Each row was made from one walk, in order. Every step used is in the known rows, and no mark comes twice. Write each row's walk.
Known rows:
gike > zakero: [-21  18   2   6  -2 -10 -22   3  -1 -12 -12 -22  24  -5  -9  11  14  -4
  -8  -4 -34]
dalotiv > zazin: [-23  -5  15  12   9  -2 -11  -2  11   3  -3 -22  10 -16 -11  21   9 -14
 -10   2 -15]
bolam > buzuk > dalotiv: [-15   1  17  18   7  -8 -16  -6  -2  -3  -4 -34   9  -7 -17   2   3  -9
 -13   6 -11]
zakero > bolam: [-10   0   8  10   7 -20 -22  11  14  -1  -6 -13  13  -1  -6  17   3   8
 -17   0 -14]
bolam > dalotiv: [ -5   3  -4  22   3 -25 -10 -10  15   0  -6 -31   8  -8 -17   6   1  -9
 -21  -3  -9]
buzuk > dalotiv > zakero > bolam > rozi > gike: [-16  -5   7  -2   6 -18  -9  11  15   0  -5 -18  18  13 -21  15 -10  -2
   6  21  -8]
bolam > buzuk: [-10   8  11  14  11  -9 -21  -2   6   0 -10 -38   5  -4  -4   2  -2  -8
 -19  -1 -13]
bolam > buzuk > dalotiv > zazin: [-27  -9  25  19  12  -4  -9 -10   1  -1  -1 -34   6 -14 -17  16   9 -17
  -7  11  -7]
rozi > zakero > gike: [-15   3   4   5  -5 -24 -16   9  -9 -16 -20 -37  14  -3 -12   3   2 -23
 -13  -6 -24]
gike > zakero > bolam: [-20  13   5   5   1 -22 -27  13   6 -13 -13 -11  25   4  -4  22  14  10
  -9   1 -31]
bolam > rozi > gike: [ -6   4  -3   2   9  -6 -10   1   7   4  -3 -43  10   6 -12   2 -14 -20
 -14  -2  -8]
dalotiv > buzuk > zakero > bolam > rozi > gike: [ -8  -4   9   3   8 -17 -18  21   9   5  12 -32  19  28  -8  16 -10 -11
 -10  15  -7]
rozi > gike > zakero > bolam > dalotiv > buzuk > zazin: [ -8  -8   5  11   4 -26 -22  12   5  -9   5 -41  21  16 -30  33   9  -5
 -16  17  -7]
buzuk > dalotiv > zakero > bolam > rozi: [-27  -1  13   4   8 -24  -9   8  21   0  -7   4  16   6 -14  12   1   2
   1  12 -14]
dalotiv > buzuk: [ -8  -9  16  17   4  -1 -14   9   2  -2  11 -22  15  -1 -14   6   3 -13
 -20  -3 -11]
rozi > gike > zakero > bolam > dalotiv > buzuk: [  0  -7  -1  15  -4 -28 -15  13   3 -15   5 -39  24  19 -22  23   3  -3
 -13  13 -10]
rozi > gike > zakero: [-10  13  -5   0  -4  -5 -23   6  -7 -11 -10 -43  25   1 -17  14   3  -8
  -3   6 -28]
rozi > zakero > buzuk: [-10  -9   3   8 -16 -23 -18   7  -2 -11 -16 -28  11  -4  -3   1   0 -17
 -13  -4 -23]
dalotiv > zakero > buzuk > zazin: [-15  -3  17   2  -1 -12 -27   6  13   1 -16 -16   0  -7 -12  17   3 -10
  -7   9 -15]
bolam > buzuk > dalotiv > zakero > gike: [-16   7  21  12   5 -16 -14   3  -4 -14 -18 -34   3   1 -20   4  -1 -18
  -2  14  -9]

Write each row's walk:
[-13  17   8   9   2 -20 -23   8  -5  -7 -13 -35   8   3 -11  10   4 -17
 -11   2 -19] | buzuk > zakero > gike
[ -3   7 -12   9  -4 -34 -19   6   9 -12 -11 -40  22  11 -18  23   3   5
  -9  11 -17] | rozi > gike > zakero > bolam > dalotiv
[-18  17  10   7   7 -24 -30  10   4 -14 -17 -26  16   9   1  18  10   8
 -12   4 -26] | gike > zakero > bolam > buzuk
[-26  17   3   1   8 -26 -19  10  11 -11 -12  -9  20  13   1  14   8   1
 -13  -5 -26] | gike > zakero > bolam > rozi
[-21   8  10   5  -4 -14 -31   4  -4 -12 -16 -25   8  -5 -12  19  16 -12
 -16  -1 -23] | gike > zakero > buzuk > zazin
[-13   1  15  13   0  -6 -22  11   2   2  10 -24  20   4 -10  11   6 -11
 -10   7 -21] | dalotiv > buzuk > zakero
[-12   9  -1  -1   8 -23 -22  13  13   6  -5 -32  16  18  -5  17 -10  -4
  -5  13 -13] | buzuk > zakero > bolam > rozi > gike
[-10   5  -3  15  -1 -26 -10  -5  24   2 -13 -20  12  -7 -16   9   0  -4
  -5   9 -17] | bolam > dalotiv > zakero
[-16   4   7   7  15 -24 -14   7  20   2  -7 -10   9   8   0  11  -3  -2
 -20  -6  -9] | zakero > bolam > rozi
[-36  -1  25  13   9 -19 -18   3   0 -15  -8 -21  18  -1 -11  31  21   0
  -1  17 -19] | gike > zakero > bolam > buzuk > dalotiv > zazin
[-16 -12   7  22  10 -33  -7  -3  27   2  -3 -19   7  -7 -12  31   9  -2
 -15   8  -3] | zakero > bolam > dalotiv > zazin
[-13  -4  17  12   3 -18 -26  22   9   1  10 -13  20  13  -6  21   7   4
 -11  11 -18] | dalotiv > buzuk > zakero > bolam
[-15  -1   8   6   2 -31 -24  12   8  -5 -18 -31  18   4   3   9  -1   2
 -12   6 -23] | rozi > zakero > bolam > buzuk
[-29 -13  20  16   6  -2  -6  -6   3   0   4 -19  14 -20 -24  20  14 -15
  -4   8 -11] | buzuk > dalotiv > zazin
[-26   0   3  17   4 -36 -12  -1  19 -11 -10 -18  18  -3 -11  35  20   0
  -8   9 -19] | gike > zakero > bolam > dalotiv > zazin
[-19   2  10  13 -15 -15 -19   1 -13 -22  -8 -19  15  -4 -16   8  16 -11
  -7   0 -22] | gike > zakero > buzuk > dalotiv
[ -1  -3   0  17 -11 -32 -12  -3  21  -5 -16 -22  -1  -2 -10   7  -4 -10
 -11   6  -9] | bolam > dalotiv > zakero > buzuk
[-26  -9  10   5  -5  -9  -5  -2  -9 -16  -3 -37  10   5 -19  17   5 -33
   1   9  -8] | bolam > rozi > gike > zakero > buzuk > dalotiv > zazin
[-15  11   9  -3  13 -16 -37  12   0  -7 -16 -49  15  11 -13  29   4   2
 -10  18 -17] | rozi > gike > zakero > bolam > buzuk > zazin
[-21 -21  24  19  -4  -7  -8  -4  -1  -7   1 -20   1 -15 -18  18  11 -21
  -8   5  -3] | zakero > buzuk > dalotiv > zazin
[-21   5  22   3  18 -20 -33  10  22   5 -19 -19   7   2  -7  26   1   8
  -8  20 -14] | dalotiv > zakero > bolam > buzuk > zazin
[-13   6   9   6   2 -18 -26   9  -9 -16  -9 -44  22  11 -19  19   4   3
  -1  19 -18] | rozi > gike > zakero > bolam > buzuk > dalotiv
[-24  10  15  12   4 -23 -24   6  -3 -16 -12 -22  21   5 -12  18  15   8
  -6  10 -23] | gike > zakero > bolam > buzuk > dalotiv
[-10   8  -1  -2  -1 -17 -28  16   0 -12 -10 -32  26  10 -12  25   4   6
  -5  10 -25] | rozi > gike > zakero > bolam
